What can hang from each mark
W: P
E: P X
X: J
S: X
P: E J T U
J: X
T: X
U: X

Every row comes from one small tree of marks. The marks that hang from a mark follow it in brackets, in alphabetical order. Every link used is in the known rows. Which tree was each row made from?
Known rows
E(P(J) X): [-6.7, 4.3, 23.8, -20.8, -9.3, 4.5, -3.2, 3.3, -1.9, 25.8, -9.0, -5.9, 9.3, -2.7, 0.0, -4.8, 7.0, -10.7, 5.1]
T(X): [2.5, -2.9, 28.2, -10.8, -0.3, 13.1, -2.7, 5.8, -10.3, 24.6, -7.0, 11.4, -2.8, 3.8, 2.9, 16.0, -21.5, -3.3, 0.9]
W(P(E(X(J)) U)): [10.4, 4.9, 9.3, -1.0, -2.4, -1.2, 20.7, 1.6, 0.3, 29.3, 3.9, 6.9, 9.5, -6.1, 32.4, 16.8, -17.9, -15.1, 8.9]
P(U): [5.6, -1.4, 29.0, -10.5, 5.4, 8.7, -1.3, 5.6, -10.5, 41.2, -8.0, 19.2, 11.5, -0.5, 12.1, -6.2, -7.5, -7.3, 0.0]
P(T): [14.2, -3.3, 13.3, -4.6, 5.0, 2.7, 5.0, 7.9, -7.1, 39.7, -11.7, 4.4, 16.2, -10.3, -11.3, 4.0, -4.7, 18.2, 11.3]
W(P(J T(X))): [10.6, -3.6, 19.5, -6.0, 0.4, 9.5, 6.0, -0.1, -15.9, 43.7, -7.3, 5.8, 17.3, 1.1, 7.4, 18.6, -10.9, -14.0, 16.3]
U(X): [0.6, 0.0, 18.7, -15.6, 16.3, 4.1, -6.8, 22.6, -1.5, 31.4, -0.7, 21.9, 5.7, 2.0, -1.8, -19.9, -12.0, -7.0, -22.9]
E(P): [-10.3, 6.0, 18.6, -22.6, -0.3, -0.7, -3.2, 5.9, -1.9, 32.9, -4.8, -10.8, 7.3, -8.5, 1.2, -24.7, 2.4, 6.9, 1.3]
U(X(J)): [4.0, 5.1, 13.8, -17.1, 7.2, -5.0, 5.2, 21.7, 1.7, 33.6, 2.1, 27.2, 2.4, -1.9, 7.5, -21.0, -19.0, 1.1, -23.2]
P(E J): [3.3, 6.2, 16.2, -17.9, 1.5, 4.4, -13.9, -0.8, 5.1, 39.4, -9.2, -19.1, 10.4, 1.9, -2.9, -5.5, 10.3, -7.4, 8.4]
P(E T(X)): [14.7, 4.2, 8.9, -0.9, 7.3, 7.2, -0.1, 2.2, 9.4, 24.7, -9.4, -3.0, 10.0, -10.3, 7.7, 17.3, -3.5, 20.0, 19.7]
E(P(J T U) X): [2.8, 4.0, 27.1, -13.7, -4.2, 9.8, -2.2, 0.4, -2.3, 34.0, -14.4, 11.7, 22.6, -7.1, 14.1, -3.0, 14.6, -5.3, 16.2]
P(J T U): [15.6, -2.1, 32.2, -10.2, 6.1, 15.0, -10.1, -1.4, -13.2, 58.3, -20.1, 21.9, 29.8, -0.1, 7.3, -4.4, 13.0, -4.9, 17.5]
W(P): [4.0, -2.7, 12.8, -7.1, 0.5, -0.4, 13.8, 6.0, -13.5, 36.9, 1.6, -1.8, 8.3, -2.4, 4.9, 8.2, -20.4, -12.8, 2.4]
P(J): [2.0, -1.9, 27.5, -20.3, -1.6, 7.6, -11.7, 2.7, -12.6, 47.1, -12.1, -3.3, 11.3, 6.1, -12.9, -6.3, 2.3, -12.9, 2.4]
W(P(J T U)): [12.5, -2.8, 22.1, -5.4, 3.8, 8.6, 6.2, -1.1, -16.5, 53.2, -8.1, 14.0, 26.1, -0.6, 16.6, 6.5, -3.3, -17.6, 16.2]
J(X): [-2.0, -8.9, 12.9, -4.4, 11.9, 8.7, -10.8, 22.8, 1.3, 41.0, 0.5, 2.8, 15.9, -4.6, -21.2, -19.6, -4.0, -9.1, -19.3]
E(P X): [-5.8, 4.0, 17.8, -15.4, -7.4, 0.5, 5.6, 7.5, 0.6, 17.5, -4.7, -3.8, 4.8, -8.8, 2.3, -1.7, -2.4, -0.5, 2.2]
P(E(X(J)) T U): [23.3, 7.5, 8.5, 4.2, 0.9, 1.1, 15.0, 1.8, 12.5, 29.1, -8.4, 16.6, 17.9, -15.7, 28.1, 16.2, -0.8, 15.1, 20.2]
P(E J T U(X)): [14.8, 7.3, 20.7, -10.1, 19.9, 13.0, -17.9, 4.7, 9.6, 48.3, -13.3, 21.9, 29.9, -0.9, 22.8, -16.3, 20.9, -5.8, 9.5]
S(X): [4.6, 9.5, 9.6, -17.6, -6.4, 3.5, 12.6, 17.7, -16.1, 48.6, -9.0, -17.4, -1.2, -3.0, -8.7, -25.1, -14.6, 10.9, -10.6]

Write each row's tree
[12.1, 2.1, 5.6, 1.0, 4.8, 3.7, 13.2, 1.4, -0.6, 29.5, -0.8, -3.4, 11.9, -7.6, 16.6, 22.0, -14.8, -0.2, 17.7] : W(P(E T(X)))
[-13.3, 2.9, 21.5, -23.9, 2.9, 6.4, -17.6, 8.5, -0.1, 44.2, -6.3, -10.9, 17.7, -3.5, -6.7, -35.8, 16.0, -8.5, -4.2] : E(P(J(X)))
[2.9, 0.5, 37.4, -20.2, 12.8, 15.8, -19.6, 9.0, -9.6, 51.1, -10.7, 32.5, 19.5, 11.0, 14.3, -23.0, 5.8, -27.7, -10.5] : P(J U(X))
[4.9, 8.2, 17.6, -10.3, 19.0, 7.0, -9.3, 11.3, 11.9, 31.2, -1.3, 19.0, 11.6, -1.7, 27.8, -18.3, 0.1, -7.9, -8.3] : P(E U(X))
[8.6, -6.5, 12.0, -2.8, 6.4, 7.6, 1.9, 8.0, -10.2, 51.6, -3.6, 1.8, 26.8, -2.9, -4.4, 1.3, -2.2, -16.8, 6.2] : W(P(J(X) T))
[1.7, 3.2, 14.0, -9.7, -4.7, 1.0, 8.4, 6.9, 1.8, 20.7, -8.6, -0.5, 12.8, -14.3, 1.1, 2.8, 2.2, 11.1, 11.9] : E(P(T) X)
[13.5, -3.0, 16.0, -0.1, 6.0, 4.8, 14.9, 3.1, -13.7, 44.7, -3.7, 15.6, 21.1, -6.7, 18.9, 9.6, -12.9, -7.4, 13.3] : W(P(T U))
[8.9, 2.5, 11.6, -0.4, 2.2, 2.9, 14.6, 2.0, -1.1, 28.3, 2.5, 4.1, 11.1, -4.3, 27.4, 17.0, -14.3, -19.2, 8.9] : W(P(E(X) U))
[13.0, 1.1, 16.5, -2.1, 16.8, 16.7, -20.6, 4.9, 11.4, 54.7, -12.4, 8.2, 37.2, -5.5, 9.3, -15.5, 26.5, -7.3, 12.1] : P(E J(X) T U)
[12.4, 2.1, 1.1, 0.2, 5.5, -2.1, 14.8, 2.9, 0.3, 34.8, -0.3, -9.5, 15.5, -10.9, 10.6, 12.8, -10.1, 2.3, 16.5] : W(P(E T))
[0.8, -5.9, 15.9, -8.3, 3.7, 6.9, -0.6, 8.7, -11.4, 48.4, 0.5, -1.8, 18.5, 2.6, -3.2, -2.9, -7.1, -28.4, -3.0] : W(P(J(X)))
[4.5, 4.7, 18.0, -10.9, 11.0, 7.2, -2.3, 3.6, -1.6, 42.8, 0.3, 10.4, 17.8, 4.0, 28.4, -6.0, -2.6, -29.7, 1.3] : W(P(E J U(X)))
[13.8, 2.3, 12.9, 2.6, 7.6, 8.6, 11.4, -0.8, -2.4, 33.9, -2.2, 10.4, 17.1, -6.9, 32.1, 19.3, -12.1, -6.4, 19.1] : W(P(E T(X) U))
[-0.3, 9.6, 19.4, -17.8, 8.0, 1.3, 0.2, 9.5, 2.5, 39.9, -6.5, 20.6, 19.7, -12.4, 23.7, -32.7, 6.4, 12.1, 2.3] : E(P(T U(X(J))))
[-1.4, 7.1, 16.8, -16.9, -3.0, 0.7, 3.7, 3.4, -0.4, 32.1, -8.1, 1.2, 10.6, -12.7, 10.6, -11.7, -1.1, 20.1, 12.1] : E(P(T(X(J))))
[14.6, 1.3, 0.8, 3.7, 2.1, -1.2, 19.0, 3.6, 1.7, 27.1, 0.1, -6.1, 14.1, -11.0, 11.2, 24.4, -12.7, -1.2, 16.9] : W(P(E(X) T))
[-4.2, 4.7, 24.9, -13.9, -4.5, 5.6, 3.9, 5.2, -0.7, 22.0, -6.1, 10.0, 9.7, -7.6, 17.5, -4.4, 0.3, -6.8, 3.8] : E(P(U) X)
[9.8, 5.3, 17.4, -3.1, 3.6, 6.6, 2.0, 3.0, 8.9, 22.8, -4.6, 8.0, 8.7, -5.0, 23.0, 10.4, -2.8, -7.2, 7.1] : P(E(X) U)
[-5.9, 2.4, 17.6, -18.3, 5.5, 6.8, -14.8, 7.9, 1.2, 47.6, -10.1, -7.4, 25.7, -8.9, -7.9, -31.8, 20.5, 3.1, 5.3] : E(P(J(X) T))
[-2.5, 9.3, 13.1, -16.6, -16.7, -8.2, 17.7, 6.9, 3.8, 19.4, -1.8, 1.5, 1.3, -12.6, 12.0, -2.4, -9.4, 7.4, 2.1] : E(P X(J))
[6.6, 3.4, 12.1, -4.0, 5.6, 2.2, 10.5, 1.2, -2.7, 35.9, 2.3, 1.0, 12.6, -4.1, 27.0, 5.7, -12.0, -15.4, 8.8] : W(P(E U))
[18.1, 10.4, 8.8, -3.3, 16.6, 1.8, 3.1, 10.2, 15.7, 37.3, -5.1, 28.0, 21.0, -12.3, 32.6, -12.4, 2.2, 14.3, 4.9] : P(E T U(X(J)))
[-9.3, 6.7, 31.4, -26.7, 0.5, 7.7, -13.4, -0.3, -6.0, 45.9, -10.8, 1.5, 17.3, -1.2, 14.2, -30.5, 14.8, -9.4, 5.9] : E(P(J U))
[16.3, 3.5, -1.5, 3.0, -2.5, -5.6, 25.0, 3.2, 3.0, 28.3, 1.4, -3.3, 12.5, -13.0, 15.7, 24.3, -15.9, 2.8, 16.8] : W(P(E(X(J)) T))
[-2.0, 5.8, 32.5, -20.1, 2.4, 13.9, -12.6, -2.6, -6.2, 44.0, -15.5, 10.7, 21.7, -3.6, 19.2, -17.3, 14.8, -0.1, 16.5] : E(P(J T(X) U))
[11.0, -3.2, 15.0, -6.9, 1.2, 3.9, 7.8, 1.0, -14.9, 48.8, -6.7, -0.1, 20.9, -1.8, 1.4, 9.6, -6.1, -11.5, 15.1] : W(P(J T))
[11.7, 2.2, 7.1, -5.3, 3.3, 1.9, 6.1, -1.3, -2.5, 43.2, -4.5, -11.3, 20.4, -4.9, 8.4, 10.1, -0.3, -7.8, 19.3] : W(P(E J T))
[9.1, -1.0, 4.2, -1.2, 8.5, 5.4, 0.5, 5.5, 2.2, 46.3, -1.5, -9.4, 25.8, -5.9, 2.7, 1.8, 3.3, -13.0, 10.7] : W(P(E J(X) T))
[-0.6, 1.5, 12.0, -12.0, 9.1, 9.2, -22.4, 8.9, 12.2, 43.4, -4.7, -16.6, 18.3, 0.3, -11.0, -17.9, 15.7, -14.9, -3.7] : P(E J(X))
[4.8, -1.1, 19.8, -7.1, 10.8, 5.5, 8.4, 10.3, -11.4, 39.6, 2.7, 23.3, 14.1, 1.0, 23.7, -3.5, -18.0, -23.4, -6.7] : W(P(U(X)))
